Each row was made from one small tree. The marks that hang from a mark follow it in brackets, in alphabetical order. Every link used is in the known rows. Write each row's tree.
Known rows
P[J[D V] Y]: [ 49.2 -42.1  59.8  22.8  59.4  24.6 -25.9  19.3 -35.9 -16.9 -27.5 -34.1
  10.9  52.5 -42.8   8.6   3.9  23.6]
D[J[P[Y] Q V]]: [ 58.3 -42.3  40.2  30.8  61.2  37.2 -31.1  28.5 -16.9   1.0 -41.9 -45.8
  26.2  12.3 -22.7  27.7  15.5  16.6]
D[J[P[Y] V]]: [ 57.6 -54.8  35.8  20.6  66.2  19.0 -28.3  24.6 -23.6   2.8 -36.4 -26.2
  24.0  17.8 -15.3  26.6  14.6  17.0]
V[J[Q] L]: [ 13.1 -21.3  54.8   2.9  34.1   1.8  -1.2  36.2  32.0   1.3 -56.8 -17.7
 -15.3  22.2 -39.8  31.5 -19.4  -0.2]
D[J[Q]]: [ 40.2 -26.1  31.3  22.7  37.4  25.1 -28.3  30.0  11.3   9.3 -31.9 -25.2
  13.7  20.2  -6.3  30.8 -15.3   5.9]
D[J[P[Y] V[L]]]: [ 45.6 -58.0  55.0   9.2  67.0  18.6 -11.6  33.1 -16.0  11.3 -53.7 -22.3
  16.1  25.6 -32.2  33.1  18.9  20.1]
P[J[D Q]]: [ 34.2 -13.7  57.1  19.5  33.7  39.6 -24.3  28.4   0.1  -7.2 -26.0 -34.5
  10.4  48.5 -36.7  17.4 -13.8   9.8]
Y[P[J[D Q V]]]: [ 18.7 -18.5  58.0  22.4  32.1  36.2  -5.8  34.1  -1.8 -10.9 -34.7 -37.1
  -8.0  56.9 -38.7  15.9  -7.9   5.4]
J[D P[Y] Q V]: [ 57.1 -24.4  45.7  28.8  43.6  47.5 -19.6   9.3 -20.6 -14.1 -40.8 -66.5
   8.0  27.2 -46.9  26.6  20.3   6.2]
P[Y]: [ 51.5 -41.7  23.5  17.3  58.4  13.8 -38.5   4.9 -10.7  -5.4  -7.6 -16.9
  13.6   9.9 -22.9  19.2   2.4  12.5]
L[V[J]]: [ 39.6 -23.0  12.0  -8.4  35.0 -20.9 -10.4  22.5   6.1   0.2 -44.0  -0.3
 -11.3  20.1  -8.8  14.1 -15.0  11.8]
Q[J[D P[Y] V]]: [ 51.7 -38.2  42.6  28.7  54.4  20.7 -35.6  33.3 -27.3 -11.1 -38.7 -46.2
  33.0  31.0 -27.9  18.9  31.4  13.7]
V[J[D P Q] L]: [ 16.1 -15.9  64.8  -1.4  31.5  24.1   6.3  38.2  25.5  -1.4 -77.6 -31.5
  -8.3  35.1 -50.0  37.0  -7.6  -6.6]
U[J[D P Q]]: [ 53.0  -3.6  42.1  15.5  36.7  32.3 -18.4   4.4  10.8  -5.2 -53.0 -43.8
  12.2  23.2 -34.7  30.1  -5.0  -9.0]
J[D P[Y]]: [ 56.7 -34.4  34.1  12.9  54.4  34.3 -31.1   7.5 -16.2  -7.1 -29.0 -30.7
  21.4  22.5 -32.9  24.9  12.7   5.1]
U[J[D P]]: [ 51.1 -16.4  39.3   5.5  42.4  11.2 -16.1   0.1   3.8  -3.2 -47.0 -25.0
  11.8  28.3 -25.8  28.3  -5.9  -7.6]
J[D P Q]: [ 42.3  -8.3  37.9  16.6  26.0  43.9 -15.7  13.4   6.7  -1.7 -34.5 -47.4
   8.3  30.5 -32.2  34.4  -0.7  -6.3]
P[J[D Q V[L]] Y]: [ 36.4 -30.9  82.6  20.5  53.6  43.0 -12.8  32.0 -20.3 -10.8 -51.1 -49.6
   1.5  54.2 -66.7  18.3  10.4  26.1]

Which tree is each row?
[ 14.6 -35.5  50.9 -13.0  44.5  -7.1   2.4  35.5  23.3   7.0 -53.3   0.5
  -3.9  23.1 -35.7  34.4  -9.5  -0.7] -> V[J[P] L]
[ 43.9 -25.9  63.6  18.0  44.2  46.9  -4.0  18.5 -11.4  -5.1 -59.8 -62.3
  -0.5  34.8 -63.3  32.8  25.3   8.2] -> J[D P[Y] Q V[L]]
[ 37.0 -30.0  33.5  22.6  40.4  -0.5 -24.1  37.0  -3.9   1.7 -19.3 -30.8
  23.5  26.5 -13.4  26.5  16.3   9.9] -> Q[J[P V]]
[ 42.7 -33.3  37.9  12.8  61.2  22.7 -32.6  28.1   5.2 -11.1 -42.1 -26.2
  19.1  -2.3 -34.0  22.4   2.2   6.4] -> V[J[P[Y] Q]]
[ 22.9 -17.7  81.2  15.7  29.6  32.5   5.3  35.4  -3.7  -3.9 -50.4 -45.9
 -11.6  66.2 -59.2  25.8  -3.6  15.0] -> P[J[D Q V[L]]]
[ 30.8 -30.9  48.9   2.2  36.0   6.0  11.7  17.1   1.7   9.0 -34.7 -28.4
 -11.6  36.0 -40.5  39.2   8.9   3.5] -> J[P V[L]]
[ 43.2 -27.3  33.1  17.6  41.9  35.4 -26.3  33.4  10.5  12.1 -34.7 -27.6
  24.4  14.3 -10.1  34.9  -4.7   3.1] -> D[J[P Q]]
[ 29.3 -29.8  65.8   4.0  53.3  33.7 -11.6  36.5   8.8  -7.2 -78.7 -35.3
   6.2  22.4 -57.5  29.0   8.1   4.8] -> V[J[D P[Y] Q] L]
[ 31.6 -31.0  57.9  13.6  37.9  26.8   3.1  39.6   8.4  16.6 -59.3 -38.7
   2.6  31.9 -31.2  42.5   6.0   7.3] -> D[J[P Q V[L]]]
[ 17.9 -24.6  48.9  19.0  40.3  25.7 -11.2  33.8   3.9  -6.0 -17.6 -25.5
  -4.1  39.9 -30.0  16.2  -8.4  10.8] -> Y[P[J[Q V]]]
[ 42.1 -27.5  47.9  15.3  52.9  34.7 -26.6  27.4   0.2 -16.5 -61.4 -38.8
  14.9  15.6 -42.0  21.9   2.1   2.6] -> V[J[D P[Y] Q]]
[ 28.7 -31.6  56.9  18.0  34.6  17.4   0.7  37.5   8.6  13.9 -56.8 -36.3
  -8.2  36.6 -30.2  37.9  -5.1   9.9] -> D[J[Q V[L]]]
[ 54.0 -24.5  34.9  11.5  46.3  -6.8  -9.1   0.0  -2.2  -3.0 -36.2 -27.6
   3.0  22.3 -25.6  28.3  -1.8  -0.9] -> U[J[P V]]
[ 50.7  -3.9  41.5  20.6  32.5  21.3 -20.2   1.8  10.8  -8.0 -50.0 -41.5
   1.1  28.6 -31.6  25.2 -15.8  -7.5] -> U[J[D Q]]
[ 68.2 -19.1  50.3  27.2  55.8  33.9 -23.3   0.0 -17.1 -16.8 -61.8 -62.5
  13.7  21.0 -48.6  22.8  16.2   2.5] -> U[J[D P[Y] Q V]]
[ 28.8 -26.3  41.4   0.9  37.0   4.6  -6.7  26.3   9.6  -7.1 -54.2 -14.8
   1.5  33.6 -25.8  28.2 -14.0  -7.2] -> V[J[D P]]
[ 55.3 -21.2  38.2  21.8  47.2  53.6 -33.2  11.4  -9.5  -9.3 -35.8 -50.4
  22.3  17.8 -41.3  25.9  14.6   4.5] -> J[D P[Y] Q]
[ 56.2 -40.0  34.0  22.3  64.2  44.9 -43.8  31.4  -6.6   6.6 -36.3 -31.1
  38.3   1.0 -17.1  27.7  11.2  14.7] -> D[J[P[Y] Q]]
[ 42.1 -13.8  58.9   9.6  40.3  13.8   5.8  11.8  13.9   4.3 -61.0 -44.9
  -6.5  24.1 -48.8  38.0   4.9  -0.3] -> U[J[P Q V[L]]]
[ 30.5 -44.1  54.0   4.2  45.7   8.3   5.4  35.1   0.7  18.8 -52.9 -20.3
   2.6  37.9 -23.6  39.9   4.2   8.7] -> D[J[P V[L]]]
[ 22.2 -22.8  72.2  14.0  38.7  22.3  -1.7  36.2   1.8   1.8 -33.8 -34.6
  -8.4  49.1 -52.5  25.3  -4.6  20.3] -> P[J[Q V[L]]]
[ 44.1 -44.4  60.1  19.7  61.5  38.0 -14.7  37.2  -8.6   9.1 -61.0 -42.5
  16.1  19.7 -39.4  34.9  21.8  19.0] -> D[J[P[Y] Q V[L]]]
[ 35.9 -22.0  35.9  16.5  36.2  17.0 -31.6  38.7   1.1   0.6 -30.0 -28.5
  32.7  32.9 -14.5  26.6  12.4   0.4] -> Q[J[D P]]
